What can hang from each mark:
z_115: z_9 z_432 z_433 z_477
z_9: z_115 z_177
z_177: z_433
z_477: z_115
z_913: z_433
z_433: z_115 z_177 z_913

Known rows, with every way that one mark hangs from another:
z_177(z_433(z_115(z_9) z_913)): [ 0.94 -1.44  1.10  0.59 -0.34  4.85  1.90  0.68 -1.24 -0.23  0.14  0.48
 -1.22 -0.07 -0.76 -0.35  1.78 -1.63  2.08 -0.25 -0.47  1.98 -0.01  0.05
 -0.55  0.45  0.61]
z_433(z_115(z_9 z_432) z_177 z_913): [ 0.03 -1.22  2.35  1.09  0.56  2.16  4.10  0.42 -2.16 -1.33 -0.24 -1.10
 -1.16  0.33  1.03  0.30  0.21 -1.09  2.46 -1.85  0.55  1.76 -0.11 -0.74
 -3.72 -0.15  1.70]
z_433(z_115): [ 0.07 -0.59  0.91  0.55  0.14  0.94  0.26  0.60 -0.92 -0.42  1.16  0.31
 -0.02 -0.10  0.09  0.44  0.04 -0.51  0.92 -0.07 -0.33  0.36 -0.10  0.53
 -0.82 -0.29  0.48]
z_913(z_433(z_115(z_432) z_177)): [-0.09 -1.48  3.24  1.09 -0.05  0.73  2.09  0.17 -1.97 -0.43  0.03 -0.33
 -0.61  0.54  0.02  2.05 -0.87 -0.42  1.66 -1.29  0.27  0.81 -0.66 -1.07
 -3.43 -0.30  1.26]
z_9(z_115(z_477) z_177(z_433)): [-0.84 -1.59 -0.62  0.71  0.46  3.61  0.45  0.06 -0.05  1.04  0.52  0.29
 -0.32 -0.28  0.93  1.01 -1.51  1.70  3.05 -0.82 -1.50  0.86 -0.26 -1.15
 -0.15 -0.65  0.19]
z_115(z_9 z_432): [ 0.59  0.27 -0.21 -0.05  0.66 -0.63  2.58  0.26 -1.29 -0.50 -1.37 -1.24
 -0.45 -0.67  0.54 -0.33  0.58  0.10  0.29 -0.86  1.15  1.31 -1.37 -0.82
 -1.08 -0.73  0.83]
z_433(z_115(z_9 z_432) z_177): [-0.37 -0.59  1.96  0.54  0.69  0.37  3.78  0.95 -2.85 -0.73 -0.48 -1.23
 -0.58 -0.43  0.81  0.37  0.14 -0.10  1.58 -1.98  1.01  1.56 -0.99 -0.38
 -3.16 -0.23  1.34]
z_477(z_115(z_9 z_432 z_433(z_913))): [ 3.24 -0.45  1.16  0.82  1.98  1.57  2.61  0.93 -0.38 -0.72 -1.99 -0.03
  0.34 -1.28 -0.14  0.47  1.44 -0.86  1.60 -0.37  1.29  1.60 -0.96  0.49
 -1.52 -0.98  0.35]
z_9(z_115(z_432 z_477) z_177(z_433)): [-0.61 -1.54 -0.68  1.01  0.46  2.58  1.26  0.10 -0.77  0.49 -0.26 -0.48
 -0.42 -0.36  2.22  1.47 -1.03  1.69  3.11 -1.22 -1.51  1.06 -0.87 -2.35
 -1.68 -1.28  1.05]
z_913(z_433(z_115(z_477) z_177)): [ 0.09 -1.59  2.18  0.47  1.16  2.67  1.56  0.10 -0.84  0.85  0.38  0.36
 -0.32  0.95  0.03  1.32 -2.24 -0.17  2.73 -0.30  0.15  0.89 -0.33 -0.02
 -2.36 -0.18  0.49]
z_115(z_9(z_177) z_432 z_433): [ 0.49  0.45  0.20  0.62  1.40 -0.63  2.38  0.53 -0.90 -0.74 -0.57 -0.75
 -0.33 -2.70 -0.22  1.19  0.13  0.86  0.96 -1.19  1.05  2.81 -1.25 -0.02
 -1.62 -2.06  0.28]
z_177(z_433(z_115)): [ 0.24 -1.34  0.96  0.36 -0.68  2.45 -0.05  0.75 -1.37  0.06  0.54  0.94
 -0.47  0.11 -0.05  0.34  1.44 -0.76  1.10 -0.07 -1.16  0.48 -0.19  0.07
 -0.43  0.55 -0.06]
z_115(z_9 z_432 z_433 z_477): [ 1.87  0.11 -0.79 -0.46  2.96  0.13  2.84  0.86 -0.48 -0.78 -2.64 -0.44
  0.14 -1.58  1.05  0.51 -0.18  0.35  1.72 -0.24  1.05  2.15 -2.03 -0.50
 -1.49 -2.37  0.94]
z_477(z_115): [ 1.37  0.06  0.58  0.70  0.25  0.53 -0.13  0.62 -0.28  1.05  0.01  0.40
  0.78 -0.21 -0.14 -0.40  0.53  0.22  0.18  0.13  0.54 -0.44 -0.16  1.27
  0.16  0.49 -1.09]
z_477(z_115(z_432)): [ 1.58 -0.03  0.80  0.99  0.23 -0.58  0.93  0.56 -0.99  0.39 -0.83 -0.19
  0.86 -0.37  1.30 -0.03  0.86  0.22  0.31 -0.58  0.65 -0.28 -0.91 -0.15
 -1.18  0.25 -0.05]
z_115(z_9 z_432 z_433(z_177) z_477): [ 1.21 -0.35  0.52 -0.39  3.05  0.29  4.17  0.99 -1.01 -0.41 -3.05 -0.95
 -0.13 -1.16  0.91  0.64 -0.77  0.67  2.25 -1.13  1.54  2.06 -1.37 -0.26
 -2.91 -1.53  1.06]
z_913(z_433(z_115)): [ 0.49 -1.04  1.82  0.90  0.06  1.62  0.02  0.21 -0.79 -0.12  1.22  0.81
 -0.04  0.30 -1.45  1.52 -0.50 -0.84  1.29  0.24  0.00  0.59 -0.47  0.12
 -0.61 -0.39  0.40]
z_177(z_433(z_115(z_9 z_477) z_913)): [ 1.23 -1.66  0.18  0.52  0.81  5.72  2.13  0.67 -0.89  0.29 -0.43  0.48
 -1.07  0.45  0.54 -0.70  0.51 -1.33  3.24  0.17 -0.73  2.22 -0.33  0.04
 -1.08 -0.36  0.69]

Rows:
[-1.55 -0.68 -0.03  1.40  0.06  0.07  1.08 -0.03 -0.84 -0.78  1.11 -1.05
  0.03 -0.68  1.28  1.92 -1.17  1.43  1.91 -1.58 -0.59  0.40 -0.50 -1.77
 -1.43 -1.54  1.14]
z_9(z_115(z_432) z_177)
[-0.74  0.12  0.94  1.22  0.21  1.40  1.61  0.42 -1.34  0.21  2.25 -0.57
 -0.51 -1.61 -0.69  0.33 -0.25  0.48  1.56 -1.20  0.71  2.40 -0.36  0.83
 -1.16 -0.76  0.05]
z_433(z_115(z_9(z_177)))
[ 1.04 -2.12 -0.50  0.14  2.96  3.82  1.09  0.51  1.33 -1.27 -0.81  0.76
  0.42  0.32  0.59  1.70 -1.45 -0.13  3.88  0.62 -1.01  0.46  0.22 -0.03
 -0.40 -1.95  1.51]
z_9(z_115(z_433(z_913) z_477))
[ 0.72 -1.26 -0.72 -0.35  2.92  1.96  0.68  0.97  0.77 -0.80 -0.97  0.57
  0.70 -0.41  0.36  1.95 -1.54  0.91  3.23  0.56 -0.48  0.18 -0.80  0.14
 -0.01 -2.10  1.01]
z_9(z_115(z_433 z_477))
[ 0.34 -1.02  1.96 -0.05  1.15  1.81  1.70  0.13  0.73 -0.75 -1.13  0.36
 -0.48  0.14 -0.49  1.12 -0.20 -0.88  1.60 -0.32 -0.24  0.72  0.96  0.63
 -1.68  0.04  0.26]
z_115(z_433(z_177 z_913))
[ 1.59 -0.47  0.35 -0.17  1.65  2.16  1.83  0.53  0.39 -1.16 -1.18  0.19
 -0.30 -0.77 -1.47  0.41  0.62 -1.13  1.39  0.29  0.69  1.99  0.11  1.01
 -0.26 -1.12  0.34]
z_115(z_9 z_433(z_913))
[ 1.21 -2.28  0.63  1.23  0.25  4.21  1.45  0.15 -1.16 -0.63 -0.69  0.52
 -0.54  0.79  2.82  0.39  0.81 -1.29  2.99 -0.52 -1.91  1.06 -0.50 -1.80
 -2.78 -0.58  1.73]
z_177(z_433(z_115(z_432 z_477) z_913))
[-0.46 -0.61  1.21  1.59  0.03  3.52  1.79  0.03 -0.99 -0.37  2.44 -0.31
 -0.96 -0.88 -0.27  0.01 -0.34 -0.42  2.26 -1.02 -0.06  2.61  0.47  0.46
 -1.73 -0.73  0.65]
z_433(z_115(z_9(z_177)) z_913)
[ 0.88 -0.72  0.65 -0.29  2.57 -0.15  2.49  0.39 -0.29 -0.55 -2.57 -0.24
  0.32 -0.50  2.06  1.29 -0.88  0.60  2.21 -0.71  0.23  1.07 -0.74 -0.63
 -3.10 -1.51  1.05]
z_115(z_432 z_433(z_177) z_477)
[ 2.94  0.27  0.58  0.35  2.10 -0.25  2.35  1.43 -1.15 -0.22 -2.14 -0.14
  0.83 -1.74 -0.29  0.46  1.61  0.00  1.03 -0.50  1.85  1.36 -1.78  1.13
 -0.99 -1.12 -0.01]
z_477(z_115(z_9 z_432 z_433))
[ 0.24 -0.67  0.64  1.28 -0.96  3.02  2.21 -0.40 -1.03  0.18 -0.54 -0.63
 -1.50 -0.77  0.64 -0.02  0.97 -0.07  1.50 -1.58 -0.43  2.52 -0.19 -1.60
 -1.74 -0.13  0.47]
z_115(z_9(z_177(z_433(z_913))) z_432)
[ 1.75 -0.08  1.04  1.33  1.44  2.99  1.58  0.61  0.32  0.50  0.17  0.51
  0.48 -1.96 -1.53  0.50  0.22  0.05  2.20 -0.31  1.11  2.42  0.10  2.07
 -0.63 -0.61 -0.98]
z_477(z_115(z_9(z_177) z_433(z_913)))
[ 0.75 -1.23  1.90  1.16 -0.02  0.70  1.00  0.10 -1.57 -0.97  0.25  0.17
 -0.28  0.19  0.04  1.92 -0.13 -0.74  1.31 -0.41  0.02  0.81 -1.37 -1.10
 -2.19 -0.85  1.17]
z_913(z_433(z_115(z_432)))
[ 0.68 -2.01  0.45  0.43  1.62  1.80  1.72  0.64  0.07 -2.69 -0.89 -0.15
  0.19  0.01  0.52  2.45 -0.09 -0.61  2.74 -0.44 -1.09  0.40 -0.25 -1.43
 -1.37 -1.88  2.21]
z_9(z_115(z_432 z_433(z_913)))
[ 1.31 -0.69  1.03  1.57 -0.63  4.64  1.21  0.17 -0.52  1.82  0.30  0.47
 -0.73 -0.79 -0.75 -0.71  1.08 -0.08  1.63 -0.61  0.38  2.10  0.47  0.64
 -0.10  1.06 -1.35]
z_477(z_115(z_9(z_177(z_433(z_913)))))
[ 0.11 -0.14  0.08  1.38  1.11  1.42  2.96  0.42 -2.02  0.21  1.08 -1.07
 -0.24 -1.59  1.91  0.26 -1.11  0.97  2.70 -1.68  0.58  2.65 -1.67 -0.51
 -2.85 -2.07  1.07]
z_433(z_115(z_9(z_177) z_432 z_477))
[-0.11 -0.42  1.75  1.38  0.07  2.30  1.39  0.19 -1.44  0.66  2.04  0.02
 -0.60 -1.17 -2.18  1.29 -1.17  0.11  1.94 -0.84  0.99  2.72 -0.69  0.48
 -0.93 -0.96 -0.02]
z_913(z_433(z_115(z_9(z_177))))
[ 1.06  0.29 -0.59  0.34  2.45  0.37  2.61  0.36 -0.40 -0.10 -1.10 -0.72
 -0.04 -2.52  1.09  0.75 -1.03  1.26  2.10 -1.02  0.91  3.07 -1.59 -0.37
 -1.86 -2.78  0.73]
z_115(z_9(z_177) z_432 z_433 z_477)
[ 1.23 -2.15 -0.44  0.43  2.77  2.71  2.07  0.58  0.63 -2.09 -1.48  0.03
  0.49  0.06  1.93  2.01 -1.07 -0.11  4.00 -0.16 -1.22  0.63 -0.49 -1.54
 -1.88 -2.51  2.23]
z_9(z_115(z_432 z_433(z_913) z_477))
[-0.23 -1.39  3.13  0.84  0.07  1.81  1.11  0.33 -1.20  0.42  0.79  0.49
 -0.53  0.66 -1.29  1.54 -1.00 -0.36  1.79 -0.62  0.27  0.45  0.01  0.19
 -1.88  0.36  0.51]
z_913(z_433(z_115 z_177))
[-1.16 -1.56  0.22  1.08 -0.73  1.57  0.84  0.31 -1.34 -0.14  0.23 -0.46
 -0.52 -0.58  1.07  1.77  0.02  1.45  1.94 -1.50 -1.27  0.50 -0.55 -2.14
 -1.09 -0.61  0.76]
z_9(z_115(z_432) z_177(z_433))
[ 1.16  0.05 -1.10 -0.16  1.57  0.32  2.61  0.29 -0.95 -0.14 -1.87 -1.27
 -0.20 -0.61  1.80 -0.66 -0.64  0.39  1.31 -0.92  1.09  1.59 -1.83 -1.21
 -1.46 -1.46  1.06]
z_115(z_9 z_432 z_477)
[-1.26 -2.21  0.57  1.46 -0.83  4.51  0.17 -0.23 -0.04  0.01  1.08  0.53
 -0.71  0.46 -0.13  1.36 -0.38  0.24  2.79 -0.65 -2.14  0.78  0.96 -1.25
 -0.30  0.22  0.60]
z_9(z_115 z_177(z_433(z_913)))
[ 1.05 -0.49 -0.33  0.53  1.66  1.33  3.08  0.78 -1.96 -0.42 -0.47 -0.78
 -0.09 -0.67  2.04 -0.10 -0.45  0.08  2.18 -0.89  0.50  1.73 -1.88 -0.47
 -2.31 -1.72  1.58]
z_433(z_115(z_9 z_432 z_477))
[ 0.09 -0.54  1.68  1.76  0.01  1.28  2.24  0.06 -2.23 -0.03  1.41 -0.69
 -0.78 -1.33 -0.76  1.69 -0.85  0.16  1.93 -1.59  1.12  2.66 -1.41 -0.79
 -2.34 -1.50  0.78]
z_913(z_433(z_115(z_9(z_177) z_432)))
[-0.10 -1.12 -0.90  0.36  1.62  0.96  1.88  0.36 -0.48 -0.79 -0.85 -0.70
  0.35  0.34  2.56  1.16 -1.52  0.97  2.61 -0.50 -0.68 -0.23 -1.20 -1.92
 -1.30 -1.78  2.00]
z_9(z_115(z_432 z_477))
[ 0.06 -1.11  1.22  0.72  1.34  0.88  2.83  0.52 -1.75 -0.20 -0.47 -0.48
 -0.10  0.35  2.84  0.62 -1.25  0.31  2.59 -1.31 -0.25  0.69 -0.69 -0.80
 -3.75 -0.66  1.50]
z_433(z_115(z_432 z_477) z_177)
[ 0.15 -1.13  0.58  1.66 -0.23  2.62  1.09  0.20 -1.70  0.42  0.45  0.20
 -0.35 -1.05  2.63  0.87 -0.16  0.68  2.83 -1.29 -1.35  1.75 -0.92 -1.63
 -2.74 -1.04  0.72]
z_9(z_177(z_433(z_115(z_432 z_477))))
[-0.24 -1.16 -0.45  0.84  2.68  0.99  1.63  0.52 -0.02 -1.00 -0.21 -0.35
  0.54 -1.66  1.75  2.60 -2.10  1.61  3.54 -0.96 -0.72  1.18 -1.11 -1.29
 -1.88 -3.08  1.49]
z_9(z_115(z_432 z_433 z_477) z_177)
[ 1.57 -0.98  0.62  0.83  1.43  2.07  2.73  0.37 -1.53 -0.20 -0.62 -0.48
 -0.46 -0.25  0.37  0.89 -1.00 -0.35  2.53 -0.53  1.09  2.05 -2.18 -1.15
 -2.37 -1.90  1.56]
z_913(z_433(z_115(z_9 z_432 z_477)))
[ 0.90 -0.70  1.45 -0.37  1.92  2.39  3.11  0.53  0.16 -0.72 -1.75 -0.16
 -0.83 -0.51 -1.09  0.47 -0.04 -0.84  2.04 -0.39  0.80  1.89  0.60  0.97
 -1.52 -0.23  0.34]
z_115(z_9 z_433(z_177 z_913))
[-0.27 -1.64  2.45  1.50 -0.01  1.84  2.73 -0.03 -1.58 -1.45  0.22 -0.58
 -0.72  0.89  1.70  0.87 -0.13 -1.07  2.36 -1.53 -0.77  0.48  0.52 -0.99
 -4.04  0.19  1.69]
z_433(z_115(z_432) z_177 z_913)
[-0.92 -1.09 -0.79  1.19  1.12  1.07  1.47 -0.08 -0.57 -0.33  0.66 -1.10
  0.29 -0.55  2.66  1.54 -2.43  2.06  3.18 -1.42 -0.82  0.66 -0.80 -1.85
 -2.04 -2.02  1.47]
z_9(z_115(z_432 z_477) z_177)
[ 1.71 -1.22  2.65  0.65  1.64  2.43  1.56  0.78  0.27  0.40 -1.05  0.80
  0.51 -0.10 -0.56  0.84  0.19 -0.57  2.12 -0.13  0.30  0.33  1.09  1.67
 -1.50  0.67 -0.49]
z_477(z_115(z_433(z_177 z_913)))
[-0.31 -1.51  1.39 -0.18  1.96 -0.20  2.63  1.12 -0.84 -1.69 -1.70 -0.58
  0.18 -0.23  0.55  2.78 -0.72  0.74  2.27 -1.36 -0.22  0.13 -0.59 -0.90
 -2.15 -1.20  1.61]
z_9(z_115(z_432 z_433(z_177)))
[ 0.38 -0.56  1.65 -0.12  1.42 -1.18  2.23  0.53 -0.85 -1.14 -2.05 -0.25
 -0.03 -0.71  0.54  1.70  0.17  0.16  0.92 -1.09  0.34  0.57 -0.39 -0.63
 -2.69 -0.76  0.97]
z_115(z_432 z_433(z_177))
[ 1.25 -1.40  1.04  0.26  2.36  1.84  2.96  0.05  0.32 -0.99 -2.37 -0.14
 -0.26  0.07  2.03  1.22 -0.81 -0.32  2.81 -0.79 -0.48  1.18 -0.12 -0.88
 -3.54 -1.35  1.63]
z_115(z_432 z_433(z_177 z_913) z_477)
[-0.17  0.55 -0.80  0.34  1.21  1.64  1.78 -0.23 -0.11  1.29  0.64 -0.63
 -0.26 -1.20  0.56 -0.63 -1.73  1.43  1.58 -0.76  0.95  2.32 -0.58  0.17
 -0.63 -1.23 -0.31]
z_115(z_9(z_177) z_477)
[ 1.96  0.30  0.28  0.73  0.84 -0.37  2.36  1.15 -1.48  0.50 -1.14 -0.72
  0.33 -0.98  0.49 -0.62  0.87  0.24  0.34 -0.87  1.68  0.80 -1.79  0.31
 -0.94 -0.15 -0.07]
z_477(z_115(z_9 z_432))
[ 0.70 -0.15  1.57 -0.45  1.96 -0.72  3.61  1.03 -1.31 -0.79 -2.70 -0.92
 -0.48 -1.10 -0.13  1.02  0.18  0.27  1.13 -1.29  1.62  1.86 -1.29 -0.01
 -2.40 -0.88  0.87]
z_115(z_9 z_432 z_433(z_177))
[ 0.43 -0.19 -0.72  0.55  0.34  2.01  2.30 -0.03 -1.27  1.07 -1.14 -0.84
 -0.91 -1.35  1.68 -0.19 -0.21  1.34  1.94 -1.33  0.13  2.62 -1.54 -1.53
 -1.67 -1.02  0.28]
z_115(z_9(z_177(z_433)) z_432 z_477)
